Each row comes from the steps of one walk. Every step used is in the known rows, and no mark comes twice. Write the walk behind each row, first mark first.
Known rows:
kinedi, vebur, dunin, rubap: [  7   3  10  48  -1  -1   9 -37  -5  15  29   2  17 -35 -31  27 -17   0
  49  27  28  -2   3   3 -11   4]
rubap, dunin, rafo, kinedi, sesi: [  3   8 -17  -5 -31  27  32   7  36   0  -3 -21 -20   7   9  10  15  26
  -9   3  -4 -16  13  22  32   1]
kinedi, vebur: [ -3  26  13  42   3  -5  -5 -31  -9  -1   6   9  17   4 -17  15 -12 -22
  10  -8  25 -12  17  14  13   5]
kinedi, rafo: [ 15   6  24  -6  15 -15  18  -6   3  38 -19 -10  -5  14  -3  22   4 -21
  -7 -22 -20   0   3  13  -9  22]
kinedi, gezis, laza, sesi, dunin: [-29  25 -25 -16  21 -25  17  14 -14  -9   4   9 -13  -2  16   5 -12 -18
   5 -23  27 -39   1 -29 -24   6]
gezis, laza, sesi, dunin: [-25  27 -21 -18  21 -29   6   7 -18  -4   4  10 -13   2  27   0 -12 -17
  10 -33   1 -24   0 -23 -18   6]
laza, sesi, dunin, rubap: [-22  18 -18  -8   5 -22  20 -13  -5   6  -4  -1 -17 -45 -11  -7 -17 -10
  25   0  34 -16  -5 -19 -26   9]
rafo, kinedi, revo, laza, sesi, dunin: [-35  10 -39 -22  19  -9 -32  30 -27  11  10   8   2  -2   6 -12  -2  -5
   0 -24   0  -7 -10 -19  -3  -5]
revo, laza, sesi, dunin, rubap: [-37  13 -20  -7  12 -24   8  -3 -11   2   3   9 -20 -37 -14 -13  -5 -10
  32  -2  23  -5 -12 -21 -30   6]
rafo, kinedi, gezis: [-10 -13 -17  -2   3  20  19  16   4   4  -1  -7  -7 -16 -32   7  -5  -5
   6  19  30 -22   5 -13   8  -1]
gezis, laza, sesi, dunin, rafo: [  2   3  12 -18   8 -28   2  -4 -11 -26 -13  11  -3  21  36 -12   4  -9
 -15 -15 -13   1  -5  -7 -25  -1]
rafo, kinedi: [ -8 -15 -15  -9   0  20  -5   1  -5  12   1   0  -5  -9  -9  -5  -6   1
  19   0 -23   6   3  -5  24  -6]
kinedi, revo, laza: [  0   5  12  17  18   6 -35  34   5   5  22   0   5  24 -20 -16  20 -10
  -4 -32 -13  14 -15 -15  -4  23]
kinedi, rafo, dunin, rubap: [ -1  -7  20   5   5 -13  35 -27  30  36  10  20 -32 -19  -9  -8  -3  -6
  23  10   5   4   8  -4 -36  19]
revo, laza, sesi: [-29  35 -12   3  22 -21  -3  44  16  -5  11  15 -14   1  -4   1   6   6
   9 -28  -8 -15  -3  19   3   9]
sesi, dunin, rafo, kinedi, gezis: [ -5 -28 -12 -16  -1  12   9   2 -15 -10 -17  -4   3  -6 -17  -5   1 -11
 -11  27  28  -6  -2 -17  -8 -11]
vebur, dunin, rafo, kinedi: [ 20 -37   5  -1  -4  23 -16  -5 -11   5   5   0  19   3   2   7   1  17
   9  23 -40  26  -7  11  15 -20]
dunin, rafo, kinedi: [  8 -35   7 -13  -9  15  -9  -8  -2  -5 -10   3   0   7   6 -15   7   7
  -2  11 -32  22  -2   7  16 -14]
vebur, dunin: [ 28  14  11  33  19  14  -4   6  -6  17  17 -15  27  -5 -24  42 -17  -6
  22  -1 -14   5  -6   4   3   9]
rubap, dunin, rafo, kinedi: [ 18 -18   3   1 -17  31  16 -10  14 -10   0  -4  -4  13   1 -15   4  14
   3  18 -25  15  12   6  21 -10]
sesi, dunin, rafo, kinedi: [ -2 -33  -8 -25  -2  13 -18 -16 -29  -3 -18   2   6   4  10 -17   2  -6
  -3  11 -27  26  -7 -10   5 -19]
gezis, laza, sesi: [-15  27  -3  -5  12 -29  23  25  26  -9  23  17 -25   9  30   4  -6  11
  13 -35  -9 -38  10   5   0  14]
dunin, rafo: [ 30  -2  38   7  -1  -4   2  -8  12 -21 -23  -5   7  19   1  -8   8 -10
 -22  -3 -16  20  -5  11  -8   7]
rubap, dunin, rafo, kinedi, sesi, laza: [  6  41   2   3 -46  16   8  -9  33   0 -23 -20 -29  10   9  -7   6  19
 -40  14  15   9  34  13  42   4]
laza, sesi: [ -5  42  -6   2  11 -17  17  29  27   0   0  -2 -10 -11  -1  13 -15   7
   0 -24   7 -33   6  22  10  11]
dunin, rafo, kinedi, revo, laza, sesi: [-14  -2  -7 -11   5 -10 -24  48  18  -3  22  13  -1  12  14 -16  16  29
 -13 -19 -16  -7  -7  17  10  -2]
kinedi, vebur, dunin: [ 17  21  11  56  12   8 -14 -20 -19  13  29   0  42  -2 -24  49 -20  -8
  27   8   8  -2   7  17  11  -2]

Which walk is each row?
[  6  25   3   2 -34  10 -17  -6  11  12 -18 -17 -10   3  12  12   4  20
 -34  17   4  19  20  18  38  -3] => vebur, dunin, rafo, kinedi, sesi, laza
[  7  12   8 -15   8 -20  -3  -3 -10 -21 -28  -2   8   8  15  -6  -1 -12
 -25 -10   0   4  -8   5 -17  -4] => laza, sesi, dunin, rafo
[ -5 -17   9  20 -13   4 -18 -39 -17  -7   4  19  20   9   2  -2   0  -1
   4  17   2   5  17  22  24 -19] => dunin, rafo, kinedi, vebur
[ 44  -7  37  23   7   5  -6  -5   1 -10  -3  -9  30  14  -5  21   0   0
  -5  10 -24  24 -10  17  -8   0] => vebur, dunin, rafo
[ -5  -6 -13 -15 -23  13  13   9  22   5 -11 -13 -18   3  14  10  16  21
 -14  -3  -7 -11   3  24  29  -4] => dunin, rafo, kinedi, sesi
[-25   8 -17  -7   7 -19  -3   4  -5   9  13   3 -12 -32 -10 -18  -3  -4
  20  -7  32  -8 -13 -26 -30  12] => kinedi, revo, laza, sesi, dunin, rubap
[-24 -27 -20 -30   5  -2 -26   8 -25  -7  -7  17   0   7  16 -20  12   6
   0   5 -31  21  -9  -1   3 -26] => revo, laza, sesi, dunin, rafo, kinedi
[ 43  18  34  27 -12  15  33 -10  32 -28 -10 -16   2  26  -7  -8   5  -2
 -15   4  -8  12  11   9  -2  14] => rubap, dunin, rafo
[ -4  -1  11   8  11  -8  33   7  15 -16  19  10 -23  18   4   1   4 -15
  14 -12  15 -28   5 -30 -21  23] => kinedi, gezis, laza
[-27  12 -45 -24  -2  10  -1   0 -23  19 -18 -15 -12 -11   2  13  -3 -14
   0 -16  10 -14  -3 -16  11  -4] => rafo, kinedi, sesi, dunin
[ 13 -21  -7 -21  -8   8 -27  15  -2   9   8  -9  16   7  19 -20  -1  15
 -28 -11   0  -5  -4  -7  10  -4] => laza, sesi, dunin, rafo, kinedi, revo
[ -3 -15  -3  36  -7   8   3 -39 -12  20  34   8  15 -40 -25  22 -17  11
  55  35  19   1   3   2   1  -7] => rafo, kinedi, vebur, dunin, rubap
[ -2  28   5  -8 -38   4 -10  -8  19   4 -31 -14 -25   5  14  -6   9  14
 -44   8   9  14  23  14  38   2] => dunin, rafo, kinedi, sesi, laza
[  4  -8 -15  -6 -22  19   8  11  14  13   1 -16  -3  -1  11  30  12  28
  -4   7 -13  -8  -1  27  29  -8] => vebur, dunin, rafo, kinedi, sesi
[ 13 -32  -1   3  -2  21  10  12  -2  -4   3  -7  14  -7 -22  15   0   8
   0  37  17  -7  -2   0   0 -11] => vebur, dunin, rafo, kinedi, gezis
[  7 -33   6   9   9  19 -50  28  -8   8  34   6  23  25  -6 -10  25  13
   2  -4 -37  32 -19  -5   3  -3] => vebur, dunin, rafo, kinedi, revo, laza
[ 18  -3  22  -7   7  -8 -10 -18 -23 -20 -33  -7  15  16   4 -12   3 -29
 -22  -5  -9  25 -12 -11 -22   1] => sesi, dunin, rafo
[ 30 -31  13  -6 -13  22 -25   9  12   8  11 -12  15  15   7 -23   6  14
 -25  -7 -11   6  -4  -6  16   3] => dunin, rafo, kinedi, revo
[ 36  -3  36  40   0   0 -13 -25 -11 -11   7   3  42  17  -4  27  -2  -2
  -2  16  -7  18   0  27  -1  -8] => kinedi, vebur, dunin, rafo
[-11   4  -6   1   4 -10  15 -29 -15   7 -10  -7 -12 -37 -23 -10 -13 -27
  29   4  26   5 -10 -33 -31  12] => sesi, dunin, rubap
[  5   3  10 -12  10 -20 -26  16 -10 -17 -10   2  13  21  16 -18  12  -6
 -32 -18  -3  11 -15  -3 -20   1] => kinedi, revo, laza, sesi, dunin, rafo
[-10 -23 -17 -31  -1   1 -13  -2 -19  -4 -15   7   2  -2  19 -14  -2   6
  -5   6 -21   9  -3   2   9 -23] => laza, sesi, dunin, rafo, kinedi
[-14 -18 -20 -21  -1   2  14  15  -6 -11 -12   0  -2 -11  -8  -1  -2   3
 -13  24  33 -22   0  -7  -5 -13] => laza, sesi, dunin, rafo, kinedi, gezis
[ -4   3  12  18   3   0  28 -22  33  14  16  20 -30 -29 -19 -18 -11  -4
  29  14  16   4   6 -13 -28  16] => rafo, dunin, rubap
[ -2  -1   7 -17   7 -27  13   4  -8 -30 -13   8  -3  16  26  -8   5 -10
 -21  -3  14 -13  -4 -11 -30   0] => kinedi, gezis, laza, sesi, dunin, rafo
